Known rows, with every way that one mark hangs from another
marud[gena[rotup]]: [ 6.44  3.62  0.69 -3.91 -2.11 -2.45 -6.65  1.49 -0.31  0.16  1.05  1.71
 -3.02 -1.12 -0.46  2.69]
luzug[rotup]: [ 5.87  1.62 -1.07 -1.18 -4.20  0.41  3.56  4.92  1.72  2.35  0.29 -3.41
 -1.10 -1.71 -1.45 -0.07]
sanase[sugi[getap rotup[daku luzug]]]: [-5.34 -0.19 -3.28 -4.07  1.22  0.13  1.10  4.70  2.84  3.31  2.58  0.57
 -3.62 -1.26 -1.56  1.73]
sanase[sugi[getap rotup[daku]]]: [-2.12  1.98 -2.55 -3.09  2.09 -0.96  2.19  6.08  2.41  2.84  4.29  0.08
 -2.30  0.14 -1.66  1.99]
gena[marud rotup[luzug]]: [ 1.61  1.43  0.69 -2.66 -0.86  0.65 -3.37 -2.10  0.71  0.59  0.41  1.20
 -1.99 -1.76 -1.22  4.34]
marud[gena[rotup[luzug]]]: [ 3.07  1.35 -0.16 -4.77 -3.00 -1.30 -7.73  0.08  0.14  0.60 -0.65  2.12
 -4.31 -2.54 -0.26  2.28]
marud[gena[rotup[daku]]]: [ 5.91  3.60  1.62 -3.61 -1.00 -2.50 -6.34  1.33 -0.89 -2.39  0.85  0.47
 -2.73  1.09 -0.30  1.48]
sugi[getap sanase]: [ 0.62  0.08 -3.59  0.17 -0.68  2.40  0.10  2.61  3.04  6.45  1.81  1.71
 -1.47 -4.40 -2.86  0.89]
sanase[sugi[rotup]]: [ 0.59  3.39 -1.54 -3.70 -0.18 -1.69  1.19  6.33  1.75  3.83  3.57 -0.54
 -1.09 -1.21 -2.07  2.70]
getap[sugi[rotup sanase]]: [-2.82  2.99 -3.07 -1.73  2.00  1.32  2.01  5.62  1.71  5.25  4.12  0.50
 -0.12 -1.87 -1.07  2.79]
luzug[rotup[daku gena[marud]]]: [ 3.76  1.62  1.14 -0.08 -1.15  0.27  4.07  0.51  0.45 -5.14 -0.25 -4.46
  0.48  3.36 -1.43 -1.43]
luzug[rotup[daku gena]]: [ 3.97  1.39 -0.57 -1.19 -3.77 -0.46  4.09  2.10  1.13 -2.84 -1.90 -4.55
  0.38  2.54 -1.53 -2.59]
sugi[getap rotup sanase]: [-3.50 -1.10 -2.88  0.03  0.81  1.66  1.20  2.95  3.74  5.85  3.64  1.08
 -3.69 -3.71 -0.84  2.76]
sanase[sugi[getap rotup[daku gena[marud] luzug]]]: [-6.99 -0.19 -1.97 -3.22  3.21  0.01  1.45  0.59  2.31 -1.69  2.21  0.60
 -2.19  1.61 -1.74  1.45]
rotup[daku gena]: [ 4.28  2.85 -0.42 -1.65 -3.00 -0.41  0.45  0.23 -0.33 -1.53 -2.85 -2.53
  1.50  1.63 -3.65 -2.69]
sugi[rotup sanase]: [-1.34  0.05 -0.93 -0.39 -0.36  0.98  0.37  3.02  2.51  4.28  2.68 -0.75
 -2.22 -2.77 -1.03  2.35]

Rows
[ 1.32  0.76 -0.28 -1.66 -2.30  1.27 -0.79 -2.48  0.08 -0.69 -2.68 -0.82
  0.19 -1.13 -3.50 -0.66]  rotup[gena[marud] luzug]
[-4.95 -1.35 -3.39 -0.29  0.22  0.80  1.61  0.45  3.60  3.16  1.60  1.27
 -2.31 -1.66 -1.11  1.32]  sugi[getap rotup[gena] sanase]
[ 1.16  1.19 -0.18 -3.54 -2.41 -0.09 -3.26 -0.94  0.64  0.22 -1.51  0.00
 -1.90 -0.29 -1.29  1.98]  gena[rotup[daku luzug]]
[-3.22  2.90 -2.17 -1.53  3.06  1.32  2.17  5.37  1.13  2.71  3.87 -0.71
  0.08  0.47 -0.92  1.65]  getap[sugi[rotup[daku] sanase]]
[-8.81 -3.51 -1.52  0.08  2.99  2.52  0.62 -2.76  3.05 -1.22  1.35  0.45
 -3.32  0.02 -0.67  1.03]  sugi[getap rotup[daku gena[marud] luzug] sanase]
[ 4.19  3.06  1.42 -0.39 -0.38  0.16  0.52 -1.29 -0.92 -3.72 -1.18 -2.57
  1.72  2.52 -3.48 -1.45]  rotup[daku gena[marud]]
[-7.66  0.53 -4.35 -3.01  0.53  1.46  1.15  1.68  2.00  3.09  0.35  1.04
 -0.25 -1.13 -1.31  1.12]  getap[sugi[rotup[gena luzug] sanase]]
[ 1.09  1.44  1.67 -2.50  0.15  0.56 -3.22 -2.32  0.21 -2.02  0.19 -0.06
 -1.79  0.56 -1.06  3.23]  gena[marud rotup[daku luzug]]
[ 2.68  1.26  0.84 -4.62 -1.86 -1.29 -7.52 -0.21 -0.46 -1.93 -0.82  0.97
 -4.14 -0.24 -0.18  1.20]  marud[gena[rotup[daku luzug]]]
[-3.89 -1.86 -1.83 -2.05 -0.65  1.35  0.95  1.69  2.00  2.62  0.32 -0.85
 -4.49 -1.88 -0.83  0.54]  sugi[getap rotup[daku luzug]]
[-1.55  2.05 -3.47 -3.42  0.94 -0.99  2.03  6.33  2.88  5.37  4.55  1.38
 -2.43 -2.12 -1.85  3.18]  sanase[sugi[getap rotup]]
[-5.43 -1.32 -2.43 -0.05  1.21  0.84  1.74  0.24  3.14  0.62  1.37 -0.07
 -2.10  0.61 -0.97  0.16]  sugi[getap rotup[daku gena] sanase]
[-0.59  0.52 -1.02 -1.05  0.14  0.27  2.07  3.18  1.60  2.19  1.97 -1.34
 -3.07 -0.54 -0.97  0.86]  sugi[getap rotup[daku]]
[-7.68  0.78 -2.57 -1.85  3.09  2.16  1.23  0.11  1.50  0.84  2.06  1.09
 -0.14 -0.36 -1.16  2.26]  getap[sugi[rotup[gena[marud] luzug] sanase]]
[-4.86 -0.17 -4.19 -4.30  0.11  0.13  0.77  4.84  3.30  5.94  2.83  1.81
 -3.88 -3.49 -1.78  2.79]  sanase[sugi[getap rotup[luzug]]]
[-3.17  2.23 -2.17 -2.51  3.00 -1.18  2.45  2.30  2.31  0.58  4.23  1.39
 -1.05  0.65 -1.90  2.98]  sanase[sugi[getap rotup[gena[marud]]]]
[-8.00  0.47 -3.45 -2.69  1.62  1.59  1.41  1.40  1.50  0.46  0.13 -0.06
 -0.06  1.18 -1.07 -0.01]  getap[sugi[rotup[daku gena luzug] sanase]]
[ 0.92  0.54 -1.21 -2.50 -3.73  0.64 -0.69 -1.21  0.12 -1.00 -4.56 -2.04
  0.33  0.25 -3.55 -3.02]  rotup[daku gena luzug]
